Known rows, with every way that one mark hangs from another:
pofu(zufik(goso(gozit(fenudop(fovuf))))): [-.18, .02, -.15, -.10, -.25, -.04, .07, .19, .49, -.16, -.09, .10, -.31, -.01, -.13, -.10, .20, .20]
gozit(fenudop(fovuf) goso pofu(zufik)): [.36, .17, -.37, -.11, .07, -.41, -.08, .12, .54, .35, .37, -.08, -.09, -.45, -.15, .64, .57, .41]
pofu(zufik): [.12, -.22, -.09, -.06, -.15, -.19, -.12, -.18, .11, .03, .02, .03, -.06, -.21, .15, .36, .25, .23]
fovuf(fenudop(zufik(goso pofu))): [-.81, .06, .27, -.04, .38, .03, -.35, -.32, .37, -.20, -.53, -.16, .10, -.02, -.21, -.54, -.04, .19]
gozit(fenudop): [-.05, .16, -.05, .08, .12, -.01, -.15, .30, .16, .06, .16, -.04, -.03, -.02, .25, -.05, .01, .12]
pofu(zufik(goso)): [-.13, -.34, -.02, -.22, -.38, -.11, -.14, -.44, .14, -.02, -.29, .08, -.14, -.08, -.03, .28, .23, .27]
zufik(fenudop goso): [-.08, .03, .16, -.01, -.41, .13, -.24, -.14, .15, -.21, -.65, .05, -.17, .26, .01, -.20, -.33, -.10]
fovuf(fenudop(zufik(goso))): [-.58, -.07, .21, .03, .11, .06, -.35, -.12, .33, -.28, -.39, -.24, -.10, .16, .16, -.31, -.20, .23]
fenudop(fovuf zufik(goso pofu)): [-.81, .16, .03, .11, .23, -.24, -.01, -.13, .43, -.03, -.57, -.03, -.32, -.10, -.38, -.55, .02, -.10]
fenudop(fovuf zufik(goso(gozit))): [-.37, .10, .01, .02, -.06, .04, .26, .18, .36, -.33, -.47, .08, -.40, .27, -.31, -.45, -.06, .05]
pofu(zufik(fenudop goso(gozit))): [.27, -.12, .12, -.25, -.54, .15, -.09, -.21, .23, -.36, -.63, .28, -.11, .23, -.16, .06, -.01, .22]
gozit(pofu): [.28, .15, -.05, -.16, .07, .27, .12, -.20, .09, .15, .10, .07, .27, .04, -.33, .15, .16, .13]
zufik(fenudop(fovuf) goso pofu): [-.50, .28, .10, .10, -.12, -.10, -.15, -.13, .40, -.10, -.71, -.02, -.25, .00, -.40, -.58, -.25, -.43]
pofu(zufik(fenudop(fovuf))): [.12, .08, -.13, .27, -.30, -.35, -.22, .17, .42, -.15, -.22, -.16, -.39, -.16, .30, .06, -.18, -.19]
goso(gozit(fenudop(fovuf zufik) pofu)): [.11, .52, -.17, .11, .36, .24, .25, .54, .57, -.06, .09, .05, -.06, .13, -.23, -.30, .14, .24]
fenudop(fovuf zufik(goso(gozit) pofu)): [-.61, .22, .07, -.06, .23, -.02, .26, -.01, .40, -.22, -.61, .19, -.22, .06, -.70, -.69, .11, -.01]
goso(gozit zufik(fenudop(fovuf) pofu)): [-.17, .26, -.07, .09, -.07, .00, .32, .34, .45, -.31, -.48, .49, -.13, -.11, -.40, -.44, -.16, -.26]
fovuf(fenudop): [-.18, .03, .11, .04, .16, .09, -.24, .02, .16, -.19, .12, -.26, .15, -.01, .13, -.17, -.17, .01]
fenudop(zufik(goso)): [-.39, -.10, .09, .00, -.07, -.02, -.11, -.15, .18, -.12, -.51, .03, -.26, .15, .04, -.13, -.05, .23]
fenudop(zufik(goso pofu)): [-.62, .02, .17, -.10, .22, -.08, -.13, -.34, .22, -.01, -.66, .13, -.07, -.01, -.32, -.36, .14, .16]
gozit(fenudop(fovuf zufik) goso pofu): [.12, .42, -.28, .10, .39, -.32, -.06, .39, .57, .24, .13, -.12, -.19, -.23, -.06, .22, .31, .36]
zufik(fenudop(fovuf) goso(gozit) pofu): [-.28, .35, .14, -.07, -.12, .14, .12, -.02, .37, -.31, -.71, .19, -.14, .18, -.73, -.73, -.18, -.34]

Rows:
[.11, .21, -.43, -.04, .01, -.25, .19, .38, .57, .24, .29, .26, -.12, -.43, -.15, .49, .34, .30]	gozit(fenudop(fovuf) goso(zufik) pofu)
[-.30, .15, .24, -.09, -.12, .07, -.24, -.34, .19, -.10, -.76, .16, .02, .08, -.38, -.39, -.16, -.15]	zufik(fenudop goso pofu)
[-.55, .27, -.05, .26, .48, -.34, .01, .13, .36, .01, -.26, -.08, -.24, -.24, -.19, -.46, .05, -.15]	fenudop(fovuf zufik(pofu))
[.17, .25, .02, -.37, -.07, .59, .20, -.06, .26, -.04, -.09, .32, .28, .32, -.59, -.12, .23, .37]	zufik(goso(gozit(fenudop pofu)))
[.04, .03, -.03, -.14, -.07, -.39, -.11, -.04, .24, .00, -.51, .45, .00, -.38, -.19, .28, .13, .13]	gozit(goso(zufik(fenudop pofu)))
[-.13, -.05, -.06, .12, -.54, -.22, -.25, -.09, .48, -.20, -.55, -.08, -.50, -.02, .12, -.02, -.19, -.15]	pofu(zufik(fenudop(fovuf) goso))
[-.69, .18, .11, .00, .34, -.06, -.27, -.04, .37, .04, -.49, .11, -.08, -.05, -.09, -.40, .14, .31]	gozit(fenudop(zufik(goso pofu)))
[-.40, .39, -.16, .17, .61, -.63, -.18, .41, .50, .20, -.08, -.12, -.30, -.43, -.09, -.16, .33, .19]	gozit(fenudop(fovuf zufik(pofu)) goso)
[-.40, .17, -.31, .03, .23, -.57, .06, .38, .51, .20, .05, .28, -.20, -.64, -.18, .13, .35, .13]	gozit(fenudop(fovuf) goso(zufik(pofu)))
[.36, -.07, -.24, -.32, -.12, -.09, .24, -.14, .21, .20, .06, .46, .17, -.30, -.34, .74, .42, .47]	gozit(goso(zufik) pofu)
[.32, .28, -.14, -.10, .40, -.15, -.16, .17, .36, .25, .09, .02, .07, -.14, -.03, .41, .44, .65]	gozit(fenudop(zufik) goso pofu)
[-.17, .37, -.13, .25, .30, -.05, .15, .75, .47, -.20, -.02, -.01, -.31, .09, .10, -.43, -.03, .12]	goso(gozit(fenudop(fovuf zufik)))
[.23, .38, .03, -.14, -.35, .46, .26, .00, .45, -.27, -.50, .17, -.04, .39, -.69, -.35, -.19, -.18]	zufik(fenudop(fovuf) goso(gozit(pofu)))
[.10, .12, .10, -.33, -.01, .49, .29, -.23, .24, -.16, -.44, .33, .14, .38, -.60, -.11, .19, .44]	fenudop(zufik(goso(gozit(pofu))))
[-.17, .21, .00, -.07, .11, .25, -.14, -.05, .43, .11, -.26, .08, .00, .18, -.06, -.02, .13, .49]	gozit(fenudop(zufik(goso)) pofu)
[-.15, -.01, -.02, -.25, .07, .14, .42, .00, .14, -.15, -.24, .68, .22, -.17, -.55, -.15, .26, .17]	goso(gozit zufik(pofu))
[.60, .10, -.05, -.07, -.25, .09, -.21, -.24, .29, .03, -.21, .08, .13, -.03, .01, .41, .09, .23]	gozit(pofu(zufik(fenudop)))
[-.14, .09, -.19, .34, -.36, -.18, .05, .42, .46, -.23, -.32, .18, -.45, -.11, .29, -.09, -.41, -.30]	goso(zufik(fenudop(fovuf)))
[-.38, .20, -.10, .26, -.07, -.24, .05, .22, .49, -.13, -.47, .28, -.24, -.30, -.08, -.30, -.22, -.35]	goso(zufik(fenudop(fovuf) pofu))
[-.37, .35, -.13, .13, .13, .10, -.03, .16, .65, .08, -.18, -.07, -.26, .07, -.10, -.23, .03, .20]	gozit(fenudop(fovuf zufik(goso)) pofu)
[-.16, .16, -.18, .08, -.06, -.53, .00, .18, .47, -.01, -.42, .29, -.25, -.48, -.24, .07, .01, -.15]	gozit(goso(zufik(fenudop(fovuf) pofu)))
